Each row comes from the steps of one path. Every step used is in the known rows, and no mark comes twice. Write the path behind each row, first mark first.
Known rows
vuse-gizu-muzo-pino-foga: [ -6 -18 -28 -32   6 -35  10 -29 -13  18   4   8   4  41   3  14  -5   9
   8  14 -16  -7   8 -33 -11   6 -86  14 -26]
rano-vuse-pino: [-15   7  -3  -9  19   2  -4   4  -4  49 -13   5   0 -39  -4  11  14   0
  69   1   1   7  10  -4 -12  -4  -3  -7  21]
foga-pino-muzo-gizu-vuse: [  7 -28   0   8 -22  74   0 -42   5   7  20   3   4 -24 -19 -46   0 -10
 -20  15 -17  52  -4 -10   5 -22 -25  19  27]
bani-vuse-rano-muzo-pino: [  1  29 -22  18  38  -7   5 -30 -15  37 -18  20  49  -6   8  28  26 -25
  39  55  14 -28 -17 -36  21  -4 -10 -25  -8]
vuse-gizu-muzo-bani: [ -2  -2 -24 -38  10   1  11 -28  -8 -14  -8  -4   9  25   6 -18  -1  -4
  24  26  -1   4  20 -60 -14  -2 -13  14 -33]
vuse-bani: [  9   0 -17  -1  12   6   0  23   1 -31  -2  -6  -2  23  -8   6   7   1
  25 -16  -4   0 -28  -5   1  -3   4  13   1]
rano-muzo-pino: [-10   5  -2   7   4 -26  -3 -22 -12  29  -9  18   4   6   1  11  22 -16
 -12  -2  -1 -31 -12 -34  -2   2  -8 -24 -12]
pino-muzo-bani: [ -9  -3 -11  -6 -24  20  21 -36   1   2  22   2   2   3   5   6  -2 -26
  -6 -12   1  11  -3 -51   9 -16  22   9  18]
bani-vuse: [ -1  11  -9  16  13  18   9  -4  -1  -3 -11   4  -2  -7   1   9  -2  -5
  27  22  11   1  -6  -4  13   2  -1  -6  -4]
muzo-bani-vuse: [  0  15 -17   8  10  26   7  -8   3 -12 -12  -5   1  -6  10   9  -1 -29
  30  20  17   0   8 -66  18  -1  11  16  -3]
gizu-muzo-pino-vuse-bani: [ 18  25 -37  17 -13 -30 -11   2  -7  11  -7  22  -1  49 -13  35   6   3
  -6 -17 -24 -15  -6 -30  11  -4  -7  32 -50]
muzo-gizu-vuse: [ 21  -2  12  12  -4  19 -14  -6   3 -18   2  -1   3 -17 -18 -57   3   7
 -32  31  -7  17  -1   3   4   4 -35  28  14]
muzo-pino: [ -4   7   0  -4   5 -20  -5 -13  -8  26   3  15   3   8   6  12  -1 -11
 -13  -6  -3 -29  -5 -30   1  -1  -9  20 -11]
vuse-rano-muzo-pino-foga: [ -3   3 -14   7  16 -31   3 -18 -12  41  -1   6  59  10   3  36  24 -14
   0  31 -15 -13  -7 -28  17  10 -63 -22   4]
foga-pino: [ -8 -20   3  -9   2  45  -3  -7   0   9   0  -2   1  -5  -7   0  -4 -10
  18  -2 -14  31  -2 -22  -7  -5   8   1  -3]
rano-muzo-bani-vuse-pino-foga: [-24   4 -11  12  22  26  13   8  -2  47 -10  -5   4 -36   4  38  15 -37
  47  15   1  19  11 -65  10   3 -48 -26   9]
vuse-rano-muzo: [  2  11   0   7  22  -1   2 -10  -5  16 -16   6  52 -10   2   2  27  -1
  20  38  -2   2  -7  -1   4   2  -1 -39  -2]
foga-pino-vuse: [-11  -2 -10  12 -15  47 -21   6   6  11  13   4   3  13  -3  26  -5 -15
  -1 -22 -32  42   3  -8   1 -12  14  -3 -13]
gizu-muzo-pino-vuse: [ 12  20 -27  17 -27 -40 -10 -23 -13  39  -4  20  -2  27  -3  32   1  -3
 -27  -6 -17 -17  22 -25   8  -7  -7  24 -45]
foga-pino-vuse-gizu: [-37  -3 -17 -22   4  48 -24   8   8  -6   9   2   3  38   3   5  -6 -10
  28  -8 -35  45   0  -6 -17 -13   9  -9 -18]
bani-vuse-gizu-muzo-pino: [ -4   8 -33 -25  25 -17  13 -39 -17  17 -15  21   3  22   1  -1  -5  -2
  40  46   8 -20   2 -38  -1  -5 -34  14 -38]
bani-vuse-rano: [ 10  24 -16  16  30  20   5 -13  -1   7 -12   4  48  -9   1  13  10  -4
  55  54  10   7  -4   0  20  -4   3  -3  -2]
rano-muzo: [ -4  -2   2   5   4  -4   2  -9  -6   8 -12   4  -2  -2  -3   4  19  -2
   3   5   1   0  -4  -1  -1   3  -2 -47  -4]
bani-vuse-gizu: [-23   8 -18 -23  37  20   5  -5  -3 -23  -8   3   4  13   7  -6  -7  -1
  56  31  14   5  -9  -6  -6  -3  -6 -13  -4]
muzo-bani: [  0   7  -7  -3  -2  13   0  -5  -1  -9   0  -6   3   2   8  -1   2 -23
  -6  -5   2  -1   6 -54   3   3  12  23  -5]
gizu-muzo: [ 19  -3 -10   6 -11 -19  10 -21  -8  15 -12   2   3   2  -6   2   2  20
  -4  15  -3   7  20   0   3   3 -18   0 -31]
foga-pino-muzo-gizu: [-17 -37 -11  -5 -15  66  12 -46  -4   8  10   4   9  -6 -21 -44  -3 -19
   2  -9 -11  60  -2  -2   4 -23  -8  17  -6]

Which path is each row?
[  2   3   9  -3 -19  26   1 -19   9  46  30   9  -1 -57   5   7  -6 -12
   1   3  -6  12   3 -66  -1 -14   7  17  47] : gizu-vuse-pino-muzo-bani
[-21   9 -13  11   3  29  20 -19  -1  56   8  17  -4 -51  -3  19  -3  -9
  53   5  14  12  -3   2  15 -21  12 -13  16] : bani-vuse-pino-muzo
[ 32   1  -7   7  15  25 -13  21   5 -46  -2  -7   8   7 -25 -52   9  11
  -6  20  -6  22 -28  -2   2  -1 -32  46  16] : muzo-gizu-vuse-bani
[ -9   9 -11  18   5  42 -17  -7   3  29  -4   9  54   7  -7  29  26 -14
  24  14 -34  44   1  -5   4 -14  14 -40 -14] : foga-pino-vuse-rano-muzo
[  0   1 -29 -21  23   8  18 -26  -5  -6 -23   6  -1  17   2  -7  -1  10
  54  42   6   6  11  -6  -7  -6 -23 -11 -34] : bani-vuse-gizu-muzo
[  9  26 -21  10  31  30   4 -19  -1   6 -11   0  52 -14   9  13   6 -29
  51  55  15   9   6 -61  23   1  10  22  -2] : muzo-bani-vuse-rano
[-29   1 -26 -30  13  39  26 -45   1 -19   8   5   4  11  14  -8  -7 -33
  46  17  10  12 -12 -54   6 -20  14  -4  16] : pino-muzo-bani-vuse-gizu
[ -4  -5 -21 -39  12 -34   6 -31 -20  18  -7  11   0  29   1  -9   0   5
  15  17  -3 -30   5 -35 -16  -4 -32  16 -44] : vuse-gizu-muzo-pino
[ 23  11   9  13  10   3 -12 -14   0  15  -5   6  57 -21   3   1  27   9
  -2  61  -8   2 -11 -12   5  -1 -14 -37  31] : gizu-vuse-rano-muzo
[ 16   4 -18   3  -6  -5  11 -28  -8   1 -11   3   5   3   1   1   5  -7
  -1  12   1   5  30 -62   1   2  -8  26 -30] : gizu-muzo-bani
[  6  18 -23  17  -3  10 -20  36  11 -30   7   0   0  41  -7  22   5   0
   7 -31 -23  15 -18   7   1  -6  20   7 -11] : pino-vuse-bani
[-10  -3  -5   7   2 -28   3 -16  -7  34   2   8   4  18   2  33  19 -14
 -18   0 -15 -13  -8 -31   6   9 -66 -22   3] : rano-muzo-pino-foga
[ 20  -1 -18   5 -12 -34   7 -37 -16  40  -6  14   0  12  -3   8   0   2
 -11  14   2 -30  10 -36   6   1 -26  24 -39] : gizu-muzo-pino
[  4 -13   8   7   2  18 -12  16   4  32   2  -7   1 -43 -15 -22  -2   5
  -8  23 -19  33  14   5  -1   4 -95  31  25] : muzo-gizu-vuse-pino-foga
[ 17 -25 -10   4 -12  81   4 -17   6 -26  18  -3  11  -4 -33 -45   2  -4
   5   7 -23  62 -39 -17   0 -22 -16  34  35] : foga-pino-muzo-gizu-vuse-bani
[  4  20 -28  11   4  45  30 -50   0  10  11   5  54 -17   7  12   3 -32
  42  42  13  17  -7 -56  33 -20  23  13  22] : pino-muzo-bani-vuse-rano
[ 10   8 -29 -12  16   6  -1  10   4 -34 -16  -2  11  15 -11   9  22   2
  67  -5   3   1 -25 -17  -2   2  -5   3  24] : rano-vuse-bani
[ 23  -8 -10   7 -16  36   4 -14   7 -36  15   0   9   4 -28 -47   6   3
 -16   8 -10  25 -37   1  10 -12 -18  28  30] : pino-muzo-gizu-vuse-bani
[ -5   8 -27   7  -3  58 -21  26  11 -18   7   0   6  37 -12  30   3  -5
  28 -36 -33  43 -19 -12  -2 -15  21  10  -9] : foga-pino-vuse-bani
[ -5 -13 -19 -35  11 -12   8 -24  -5  -7  -7   5   4  28   1 -25  -2  20
  26  22  -2   7  13  -3 -17   2 -22 -11 -33] : vuse-gizu-muzo
[ 28   3  -3   3   7   7 -16  22  13 -34   5   0   5   3  -4  -3   9  14
   1  15  -3   4 -28 -14   1   1  -4  12  36] : gizu-vuse-bani
[-21   6 -16   6  20  31   9  16  -3  38   2  -7   0 -33  10  40  -6 -28
  48   8   2  21  19 -59  13   7 -50  23   9] : muzo-bani-vuse-pino-foga
[  6  30 -15  18   1   1 -15   1   5  17   6   4  48  14  -2  20   4  -1
   4  13 -21  13   6   9  13  -6  18   5  -7] : pino-vuse-rano
[-21 -10   1  -2   3   0  -2  19   2  49  10  -6   1 -27   0  32  -4   1
  20 -12 -13  17  15   0  -5   2 -61   4  11] : vuse-pino-foga
[-10  25 -10  26 -15 -26 -17 -12  -7  31  -5  22   1  28   4  29  15 -20
 -32 -17 -20 -22  -6 -21   6  -4  10 -25 -25] : rano-muzo-pino-vuse
[-18 -14 -29 -22  -7  33  -9 -18  -4   5  -3   6   4  40  -1  10  -8   7
  25   2 -33  46  20  -9 -22 -16  -7 -11 -46] : foga-pino-vuse-gizu-muzo
